Each row comes from the steps of one walk. Every step used is in the known rows, and no mark comes twice. Write the walk behind each row, first mark first.
Known rows
L > J: -0.175,-0.027,1.677,-0.924,-0.070,-0.673,-0.678,-0.256,0.085,-0.331,0.351,0.163,-0.540,-0.021,1.490,-0.083,1.067,0.511,-0.670,-0.820,-0.032
E > L > J: -0.359,-0.114,1.962,-0.974,-0.529,-0.116,0.088,0.488,0.847,0.107,-0.308,0.310,-0.169,0.066,1.674,0.096,1.489,0.841,0.022,-0.040,0.319
W > B > M: -1.777,0.030,2.586,0.159,-0.825,-0.118,0.902,0.211,0.048,-1.225,-1.242,1.525,-0.258,-1.066,2.189,1.114,-0.100,2.749,-0.577,-1.988,-0.065
M > L > W: -0.959,-0.621,-0.696,-1.329,-0.547,-1.159,1.114,0.362,-0.450,0.614,0.545,0.328,0.145,-0.067,0.981,0.083,0.916,1.943,0.374,-0.448,1.283
E > L > W > B > J: -1.327,-0.073,1.748,0.074,-0.453,-0.056,3.085,1.366,-0.377,-0.632,0.626,2.161,-0.143,-0.625,1.691,0.335,1.246,1.767,0.855,-0.463,1.071
L > W: -0.869,-0.102,-0.316,-1.495,0.028,-0.610,0.242,-0.523,-0.441,0.049,1.221,0.516,0.064,0.015,1.206,-0.032,0.913,1.244,-0.269,-0.911,0.270
B > E > L > W > S: 1.633,-0.141,0.622,-1.013,-0.630,0.607,2.629,0.713,-0.682,-1.251,-0.145,1.497,-0.260,0.713,0.439,0.452,1.143,2.695,0.517,-0.633,0.613
J > L > W > B > M: -0.457,0.191,1.256,0.291,-0.836,0.191,2.869,0.742,-0.626,-0.997,1.207,2.695,0.303,-0.493,1.367,1.046,1.032,1.277,0.185,-1.212,0.506
M > L > W > B: -2.147,-1.187,0.586,-0.097,-0.956,-0.429,2.841,1.146,-0.594,0.535,0.205,1.179,-0.287,-0.477,0.584,0.479,1.340,2.648,-0.345,-0.909,1.753
W > L: -0.336,-0.165,0.019,0.402,-0.555,-0.224,0.478,-0.017,-0.284,0.531,-1.109,-0.210,0.556,0.001,1.512,0.340,0.961,0.635,-0.751,-1.095,0.188
E > L > W > S > M: 0.310,-1.199,0.284,-2.161,-0.715,-0.908,4.864,0.441,-0.373,0.255,0.251,1.596,0.289,0.188,0.894,0.161,1.019,3.424,-0.159,-0.608,0.350
J > L > W: 1.091,0.394,-0.754,-1.012,-0.167,-1.134,1.258,-0.159,-0.833,0.234,2.071,0.737,0.635,0.316,0.516,-0.196,1.693,-0.587,0.025,-0.197,0.343
J > S > M: 1.783,0.210,1.406,-2.514,-0.098,-1.988,2.566,-1.027,-0.267,-1.268,0.744,0.386,0.583,-0.219,0.595,-0.140,-0.269,1.094,-0.407,-0.860,-1.149
W > B > J > S > M > L: 1.257,-0.113,2.810,-0.693,-0.703,-2.468,5.505,1.026,-1.004,-1.874,0.107,1.690,0.029,-1.021,0.763,0.186,-0.379,1.950,0.604,-0.739,0.338
S > E: 1.216,-0.062,1.044,-2.204,-0.116,-1.794,0.556,-1.347,0.772,-0.618,-0.347,0.378,-0.227,-0.116,0.938,-0.231,-0.048,0.625,-0.627,-1.051,-1.110
B > E > L > J > S: 3.039,0.901,3.069,-1.260,-0.375,0.801,1.169,0.433,0.483,-2.720,0.321,1.105,-0.213,0.689,0.451,0.340,0.716,0.146,1.023,-0.016,-0.332
B > M > L > W > S: -0.073,-0.607,0.340,-0.466,-1.057,-0.779,2.180,1.256,-0.970,-1.047,-0.779,1.235,0.029,-0.142,1.413,0.790,0.558,4.087,0.233,-1.205,1.090
W > S > M > L > J: 0.901,-1.480,1.626,-1.331,-0.914,-1.948,4.064,0.863,-0.711,-0.136,-0.642,0.894,-0.656,0.008,0.895,0.075,0.726,3.121,-0.638,-0.806,0.684
J > L > W > S: 2.231,-0.012,-0.240,-0.060,-0.369,-1.281,2.187,0.672,-1.706,-0.235,1.406,0.530,0.451,0.690,-0.283,-0.385,2.539,0.475,-0.933,-0.376,0.488

Which walk is each row?
1.142,-0.491,2.378,-2.051,-0.503,-0.488,1.558,-0.158,1.843,-0.571,-0.369,1.156,-0.469,0.266,1.192,-0.009,0.842,0.649,0.194,-0.157,-0.599 -> S > E > L > J
4.618,0.370,0.525,-0.877,0.027,-2.353,3.971,0.347,-1.315,-2.054,1.723,2.038,-0.032,0.548,-0.039,-0.675,1.497,-0.199,0.325,-0.410,-0.423 -> B > J > L > W > S > E
0.768,-0.167,2.559,-1.338,-0.439,-0.563,6.478,1.084,-0.446,-1.904,1.686,3.042,0.319,-0.556,0.914,0.336,0.421,1.917,1.210,-0.427,0.171 -> E > L > W > B > J > S > M
1.755,0.522,2.660,-0.833,0.008,-0.673,-0.145,-0.029,-0.129,-1.830,0.974,-0.121,-0.132,0.349,0.376,-0.332,1.299,-0.242,-0.722,-0.529,-0.548 -> L > J > S
3.103,-0.368,2.643,-1.812,-0.532,-1.504,2.081,0.191,0.781,-2.023,0.272,0.495,-0.301,0.416,-0.243,-0.251,0.725,0.168,0.012,-0.212,-0.375 -> M > L > J > S > E
1.652,-0.296,1.028,-2.337,-0.672,-2.492,3.378,-0.155,-0.271,-0.736,0.097,0.134,0.654,-0.302,0.508,-0.016,-0.299,1.758,0.205,-0.391,-0.094 -> J > S > M > L
0.802,0.558,2.453,0.242,0.079,-0.544,2.730,0.930,-1.413,-2.567,1.942,1.772,-0.092,-0.366,0.416,-0.072,1.098,0.755,0.129,-0.949,0.264 -> L > W > B > J > S
1.575,0.440,2.886,-0.840,-0.462,-0.113,0.711,0.755,0.674,-1.357,0.334,0.018,0.269,0.412,0.559,-0.136,1.702,0.182,-0.025,0.251,-0.138 -> E > L > J > S
0.643,0.092,2.019,0.345,-0.483,-1.060,3.631,1.771,-1.437,-2.017,1.269,1.535,-0.017,-0.469,0.291,0.049,1.119,1.429,0.730,-0.477,1.279 -> M > L > W > B > J > S
1.111,-0.224,1.294,-2.280,-0.577,-1.283,1.521,-0.617,1.579,-0.166,-1.064,0.514,0.148,-0.013,1.072,-0.029,0.358,1.003,0.043,-0.296,-0.753 -> S > E > L
1.315,0.235,0.752,-0.067,-0.503,0.548,3.459,0.264,-1.135,-1.219,1.777,2.728,-0.274,0.226,0.057,0.647,1.174,0.192,0.394,-0.961,0.699 -> J > L > W > B > E
1.721,-0.860,0.531,-1.822,-0.240,-1.166,2.639,-0.415,-0.332,-1.054,0.493,1.168,-0.429,0.573,-0.087,-0.312,1.135,2.043,-1.054,-1.282,-0.434 -> L > W > S > E
2.593,0.425,1.481,-1.987,-0.258,-3.177,3.771,0.214,-0.826,-1.848,0.429,0.829,0.482,-0.609,1.167,-0.168,-0.738,1.285,1.311,-0.255,-0.149 -> B > J > S > M > L
2.447,-0.073,1.288,-2.589,-0.351,-0.473,2.970,-0.148,1.073,-1.638,1.210,1.194,0.605,0.619,-0.206,-0.152,0.928,0.628,0.551,0.005,-0.712 -> J > S > E > L > W
-0.821,-1.227,-0.874,-2.830,-0.593,-1.698,3.921,-0.203,-0.310,0.772,0.982,1.491,0.181,-0.343,1.337,0.311,-0.230,2.747,0.786,-0.678,0.906 -> S > M > L > W
